Each row was made from one walk, in order. Every step used is in the known rows, and no mark comes twice. Write each row's walk.
Known rows:
N B G E Y: [ 15 -49  -5 -15  11   6 -17  30 -17 -19  -6 -20 -32   4   3 -16  38  27
 -49 -11  21   8  28   0 -21 -15 -58   1   9]
Y B G W N: [ 33  31  -1 -26  -4 -16   0  23 -31 -36 -18 -20  20   4  21  -7  29 -13
 -42 -51  25   2  31   5  -5 -32 -41 -23  -8]
W N B G: [ 16  -6   4 -13  -9  -5   2  25 -34 -34 -10 -46   8  10  12  -5  35  -2
 -50 -24   4   4  46  -3 -19  -7 -26 -11  13]
Y B: [  7  64   7 -13  11  -1   1   7 -22 -47 -15   4   7  -3  13 -29  32 -19
 -38 -43  24 -12  -4 -14 -26 -19 -24   7   8]
W N B: [ 25   5  12 -17   9  24  -5  31 -41 -25  -9 -13  12  18  17  -4  30  10
 -30 -27 -20   0   0   7 -23 -16 -11   8   5]
W G: [ 11   0  34 -25   1  21   7  16 -12 -30   0 -27  15  -1  10  29  53  -2
 -45 -44  16  -4  -2  -3 -10  -8 -38  22  26]
W Y B G E N: [ 13  11   6 -13  20  16  -1  19  -2 -35 -11 -25 -32   3  -9  -4  43 -11
 -39 -24  33   4  34 -28 -12 -35 -34  -3  10]
E N B G W: [ 13 -17  -2 -17   4  -9 -11  20 -25 -15 -10 -13   0  13   2 -45  20   1
 -44 -47  10   2  42   7   2 -12 -40 -21 -15]
E N: [ 12 -18   8 -10  30  32   2   6  -5 -21  -7 -22 -11   7 -10   1  29  -7
 -27 -30  19   1  -6 -18 -17 -32 -11   7  -3]
E N Y B: [  4  65   2 -15  19   8   2   8 -25 -44  -8   6 -10   6  -5 -11  23 -46
 -23 -24  -2   9  -3 -18 -15 -34  -4  16   4]
W N: [ 35  19   8 -20   8  12   2  19 -25 -28  -9 -28  23   1  24  16  38  -5
 -36 -38  16  -1  -3   1 -23 -34 -30  -3   4]
N B G: [  5 -13   5  -9  -6  -5   0  20 -29 -28  -5 -41   4   8   9 -23  33   1
 -53 -26   5   1  44  -3 -20   2 -31  -8  12]
W G E: [ 15  -2  20 -26   7  13  -1  30  -9 -18  -1 -17  -9  -5  19  -1  70   2
 -52 -37  19   0  19  -8 -18  -8 -73   7  31]
B N Y W G E: [ 19  -6  13 -26  11   1  -7  32 -18 -24  -1 -31  -9  -7  17   4  69   6
 -60 -24  15   6  26   2 -17 -14 -73  47  32]
Y N: [  1  -5   5 -10  17  -7   0  14  -6  11  -6 -14  15   9   2 -17  36 -17
 -41 -28  30  -6   1  -9 -23 -27 -48  38  -3]
B N Y: [ 19  -1   3 -11  16 -14  -6  16 -33  -9   9 -25  14   0  20 -10  29 -16
 -48 -14 -15  19   1  17 -14 -32 -26  33   3]
W N Y: [ 24  32   0 -21   7  10  -2  21 -33 -18   8 -20  15   9  13  13  30 -36
 -27 -21 -21  23  -6   6 -13 -39 -21   8   6]
G W: [ 16   2   1 -20  11  -5 -16  13 -18  -6  -4   3  18   3  18 -53  24   3
 -41 -64  17  -6   5  14  -4 -20 -53 -14 -18]
E Y W: [ 14 -23  -7 -13  25  14 -20   9 -15 -33 -10 -35  -4  -3  -2  -7  31  34
 -44 -23  34  -6  -6   7 -29 -25 -44  65   5]
B N Y W G: [ 13  -2  24 -24   7   8  -1  19 -23 -37   0 -43  14  -2   4  36  53   2
 -50 -27   8   7   7   9  -8 -17 -38  75  27]
Y E N B G: [  7 -25   4  -8  -1  11   0  17 -23 -26 -11 -39  -9  11  -3 -15  35   7
 -44 -21  12   3  48 -11 -17  -9 -23  12   8]
E N Y W G B: [  0  -9  18  13  10  14   0   8 -23 -32  -8 -27 -18  17  -6  12  23 -13
 -31 -24   0   6  12   1  -6 -25  13  48  23]
Y E N B: [ 12 -21  12  -9  18  46  -7  19 -25 -16 -12  -4 -13  19  -5 -17  30  23
 -22 -23  -9   0   1  -5 -19 -18  -5  41  -3]
Y W: [ 12   5  -4 -11  21   9 -13   7 -17 -32  -8 -38  14  -5   7 -18  40  17
 -47 -37  28 -12  -2   2 -31 -19 -44  58  10]

Write each row's walk:
[ 13  -8  13   2  10 -15  -4  16 -37 -13   6 -25   4   7  16   1  26 -21
 -45 -13 -20  22  10  18  -6 -31  -5  41  12] => W G B N Y
[ 14  -7  -3 -14   3 -11  -5  25 -12 -18  -3 -32 -11  -7  20 -32  59  -2
 -62 -31  29   0  49 -12 -25  -8 -76 -18  22] => B G E
[ 25  -8   8  -9  21 -26  -5  15 -30 -37 -18 -18   4 -10  26 -16  29  21
 -58 -22  35  -3   7  12 -21 -28 -26  39  -1] => E Y B N
[ 10 -19  12 -10  24  37  -5  21 -27 -20  -8  -8 -12  20  -7 -13  24   9
 -24 -20 -17   1  -3  -6 -20 -14   2  15   0] => E N B
[  5  13  16 -12  11  10 -16  29 -26   2  -5   3   8  24   1 -29  22   9
 -33 -27  -6  -4   6   7  -8 -24 -29  35  -7] => G W Y N B
[ 28  35  16 -10  15 -29  -9  16 -28 -37 -14 -15  18 -10  31 -25  28  18
 -59 -40  34  -8  13  15  -8 -36 -32  33  -5] => G W Y B N
[  6  64  -1 -16  19   6   0  14 -23 -42  -8   9 -18   6  -3 -17  31 -45
 -26 -22   0  11   5 -20 -15 -34 -16  13   8] => G E N Y B
[  8 -13  -3 -18   0 -22 -12  22 -26  -4 -10 -11  10  13   7 -52  22  -3
 -49 -46  13   0  45  11   0 -11 -53 -10 -15] => Y N B G W
[ 17 -40  -3 -17  20  13 -18  24  -9 -15  -4 -10 -27  -2   8 -17  39  26
 -44 -20  27   5   3   0 -23 -25 -60   6   7] => G E Y
[ 16  82   1 -19   7  -1   3  15 -35 -47 -10   3   7   5  12  -5  27 -44
 -28 -29  -3   9  -3  -9 -16 -35 -13  11   7] => W N Y B
[  1 -11  11 -10  14  11  -6  26 -28   3  -7  -3   6  22   1 -27  29   1
 -35 -18 -10  -3   3  -1 -24 -11 -24  36   0] => Y N B
[ 24  12  12  -8  19 -30   0  12 -30 -36 -17 -20  16 -12  32 -24  36  10
 -60 -32  30  -7  10   8 -23 -23 -26  35   3] => Y B N
[ 35  -2  -3 -21  15  15  -9  21 -26 -39 -16 -41  10   1  10  25  35  19
 -38 -26  29   1  -2   7 -25 -40 -35  40   4] => E Y W N
[  4  34   1 -11  -6 -21   6   8 -21 -48 -13 -34   4  -4  10 -22  35 -22
 -55 -36  34  -5  43 -17 -20  -8 -35 -10  13] => Y B G
[  9 -28  -5 -18   1 -20 -16  25 -26  -4 -11 -10   1  14   1 -47  17   6
 -47 -40  16   4  44  12   1 -14 -54  -7 -18] => E Y N B G W
[ 15 -20   3 -13  32  28  -2  18  -2 -17  -8 -16 -28   4  -5  -9  44  -5
 -34 -26  21   4   9 -22 -19 -30 -35   1   5] => G E N
[  4 -34  14 -18  14  15  -9  37 -26   0  -8  -2 -15  23  -6  -7  36  13
 -36  -7  -5   4   9   0 -18 -12 -37  44   8] => W G E Y N B
[ 10   2   4 -14   2  -8 -10  35 -15 -11  -4 -27 -16   5  12 -30  54   3
 -58 -20  18   2  53 -10 -19 -13 -70   1  19] => W Y N B G E
[ 27   5   9 -22   7  16 -10  33 -43 -21 -11  -2  13  19  17 -19  24  11
 -30 -37 -20   1   6  15 -12 -17 -20  -1  -7] => G W N B
[  4  23  10 -12   5 -16 -11  17  -3   8  -4 -17  15  11   0 -18  27  -9
 -47 -37  40  -4  23   0   1 -43 -58  29 -11] => B G W Y N
[ 10  47  -3 -14  -9 -22   7  14 -29 -49  -9 -34   5   1   8  -5  33 -41
 -48 -25  16   9  45 -13 -15 -21 -29  -9  14] => W N Y B G
[ 12 -11   0 -14   3  -5  -7  32 -20 -18  -4 -27 -17   2  17 -37  56   4
 -58 -24  11   0  50  -9 -26  -1 -67 -14  22] => N B G E
[  2  -1   9  -8  -5 -10  -2  22 -23 -17  -5 -40   3  13   1 -14  32  -2
 -52 -19  13   1  47  -5 -14 -13 -36  12   9] => W Y N B G
[  9  18  -8 -13  19   7 -16   9 -24 -27   2 -35  10   1   1 -11  35  -6
 -41 -23   3   5  -3   6 -24 -26 -36  65  12] => N Y W
[  6  28  13 -14  12  -7 -14  17  -3  11  -4  -5  17  11   2 -19  26  -5
 -41 -41  36  -6   6   2   0 -46 -55  35 -13] => G W Y N
[ 24  27  -5 -24   0  -7  -6  24 -34 -16   5 -21  14  11  11   0  24 -37
 -34 -28 -17  25  18  11   0 -39 -32  -6  -4] => B G W N Y
